What can hang from each mark
limeful: fipa
tukez: gova pulu
mutepu: pulu
zoke: fipa
fidi: tukez
pulu: fipa mutepu tukez
gova: tukez
fipa: dudonog lamu pulu zibed

Known rows, with every way that one mark hangs from another
limeful[fipa[zibed]]:  14  20  15 -19  26  17 -15  10  -4  -3  21  -8   3  -1 -10   8  -2   5 -21  -4  -2 -19
tukez[gova pulu[mutepu]]:  -8 -16  19 -19 -23  25   3 -33  -4  -3  -5   7 -22  -6  20 -26  13 -18   4   4   7 -42
fipa[dudonog lamu zibed]:  15  17 -17  11  23  16  17   1  -3 -61  20 -13 -19  -7  -3 -10   9   5 -15   4   1 -67
zoke[fipa[dudonog lamu pulu[mutepu tukez]]]:   9 -25   4   6   0   8   7 -31 -16 -71  36  31 -18 -32 -21 -18  24   4  16 -27   6 -32
fidi[tukez]:  15  -6  -7  -5 -16  -1  -8 -11  12  18  -2   2 -27   3 -12  -4   1  -5   4   2  -1  -4
limeful[fipa[dudonog lamu pulu[mutepu tukez] zibed]]:  24  12   9 -12  27  25   2  -6  -8 -62  51  11 -13 -29 -15  -4  27 -16  -5 -22  -5 -71
fidi[tukez[gova pulu[fipa[lamu]]]]:  21 -31  15 -26 -19  22   0 -35  28   3   4 -15 -38  -6 -21 -21   0 -12   4  -1  11 -40
tukez[gova pulu[fipa[dudonog lamu zibed] mutepu]]:   5 -27  26 -25   2  41   5 -37  -1 -57  18 -15 -26  -6   0 -40   7 -17  -8   8  19 -91
limeful[fipa[dudonog lamu pulu[tukez]]]:  22  14   7  -6  22  21   8  -4  11 -44  53  14  -8 -50 -13  -1  25  -8  10 -39  -1 -34
fidi[tukez[gova pulu[fipa[dudonog lamu] mutepu]]]:  14 -29  15 -21 -19  29  -4 -43  15 -20  11   0 -47 -11 -10 -39   6 -24   4  -3  17 -59
tukez[gova pulu[fipa[dudonog zibed] mutepu]]:   0 -30  27 -28  -4  36  -5 -38  -5 -51  21 -20 -22  -3   6 -42  10 -12  -2  22  20 -81
fidi[tukez[pulu]]:  18  -6   4  -8 -24 -10   1 -20  20  20   4 -12 -35 -21 -11  -1  17   5   9   8  -2 -16
zoke[fipa[pulu[mutepu] zibed]]:   2 -23   8  -5  11   7 -13 -22 -32 -43  20  12  -1  21 -20  -5  12  17  -5   5  -6 -21
tukez[gova pulu[fipa mutepu]]:  -5 -38  37 -31 -13  30  -7 -38   1 -19   5  -5 -14  -1   1 -33   2 -21   2   6  19 -48
fipa[dudonog]:  -1  12  -9  11   6   7   3  -2  -2 -33  21  -1 -11 -22  14 -21  13   4   9   3   9 -18
fipa[dudonog lamu pulu[mutepu tukez[gova]] zibed]:   19  -16  -14   -6    5   32   20  -23  -11  -92   35    3  -25   -3   -4  -22   30  -23    7   -1   -8 -110
mutepu[pulu[fipa[lamu zibed] tukez[gova]]]:  39 -40  13 -41  -9   7   7 -12   4 -44   6  -7  -7  12 -30 -18  14 -25  -5   3  15 -42
gova[tukez[pulu[fipa[dudonog lamu zibed] mutepu]]]:  10  10  24 -11   4  13  -2 -16   6 -40   8  -8 -24   4  -5 -15  14 -11 -10   2   5 -40
fipa[lamu pulu[mutepu] zibed]:  11  -4  -6  -1  23  16  12  -9 -16 -52  11   9  -4  28 -15   5  14 -18 -16  -5 -21 -64

Rows
  6 -53  27 -27 -19  27 -14 -31  -5 -63  28   1 -18 -16  -9 -45  -2 -38  18   3  29 -71 | pulu[fipa[dudonog] mutepu tukez[gova]]
 20 -28  -5 -17  -1  24  16 -21 -10 -58  15   3 -14  18 -18  -2  17 -29  -2  -4 -17 -93 | fipa[lamu pulu[mutepu tukez[gova]] zibed]
 24 -18  14 -22   9  -2   3  -5   3 -26   0  14   4  10 -22 -15  12 -19 -11 -12  15  10 | mutepu[pulu[fipa[lamu]]]
 12 -36  22 -30 -26  23 -13 -41  13   2   2  -4 -38   2 -10 -31   1 -23   5   7  14 -42 | fidi[tukez[gova pulu[fipa mutepu]]]
  6 -24  21 -19  -1  34  11 -33  20 -40  21 -19 -21 -26   0 -34   7  -4   6  -3  21 -57 | tukez[gova pulu[fipa[dudonog lamu]]]
 12 -31  23 -30   2  30  10 -28  15 -30   9 -35 -14  -1 -14 -17   0  -1  -9  10  12 -67 | tukez[gova pulu[fipa[lamu zibed]]]
 35 -26  12 -22  -5  -9  10  -8   8 -54  23   5  -9 -26 -25 -23  27 -20  10  -9  21 -20 | mutepu[pulu[fipa[dudonog lamu] tukez]]
 27 -23 -12 -15   3  19  24 -12   4 -52  20 -16  -9  10 -21   8  17  -9   3  -2 -18 -81 | fipa[lamu pulu[tukez[gova]] zibed]
 10 -52  35 -24 -17  -1 -16 -19  -5 -35  15  -5  -4 -13 -31 -14  -6 -33  10   0  18 -43 | pulu[fipa mutepu tukez]
  8 -15  27 -10  10  10   6 -25  -2 -58  25 -20 -19 -24 -16 -21  15  -7  -9   9  13 -73 | tukez[pulu[fipa[dudonog lamu zibed] mutepu]]
  1 -30  29 -11  13  18 -11 -19  -6 -36   3  14  -2  12 -26 -19 -18 -38 -15 -17  15 -32 | pulu[fipa[lamu] mutepu]
  7 -62  34 -35 -22  22 -17 -29  -3 -35  10   0 -10   0 -21 -29 -12 -42  11   0  22 -57 | pulu[fipa mutepu tukez[gova]]
 10 -42  10 -18  -8  13  -9 -30 -27 -49  22   7  -8  14 -23 -10  14   9   6   5  -3 -43 | zoke[fipa[pulu[mutepu tukez[gova]] zibed]]
  0 -14   0   5  16  13 -11 -24 -33 -70  35  11  -9   5  -8 -20  22  22   1   8   2 -35 | zoke[fipa[dudonog pulu[mutepu] zibed]]
 37 -27  11 -28  -5 -12   1  -4  -2 -58  26 -15  -6 -11 -22 -21  31  -8   5  19  18 -34 | mutepu[pulu[fipa[dudonog zibed] tukez]]
 23 -48  29 -25  -2   5  -4 -15  -5 -59  15 -16 -10  -1 -45  -6  -9 -35  -9   1  10 -83 | pulu[fipa[lamu zibed] mutepu tukez]
 -1 -21  21  -3  18  24  -7 -20  -7 -63  20  14 -12  -5 -14 -35  -8 -33  -9 -15  22 -46 | pulu[fipa[dudonog lamu] mutepu]
  9 -19  -9  -1  -4  30  20 -26  -3 -74  34  26 -24 -24   4 -28  30 -33  21 -23  -2 -75 | fipa[dudonog lamu pulu[mutepu tukez[gova]]]
  6  21   7  -4  31  24  -9  -1   0 -29  49  14   2 -30   4  -8  22   5   6 -22   0  -7 | limeful[fipa[dudonog pulu]]
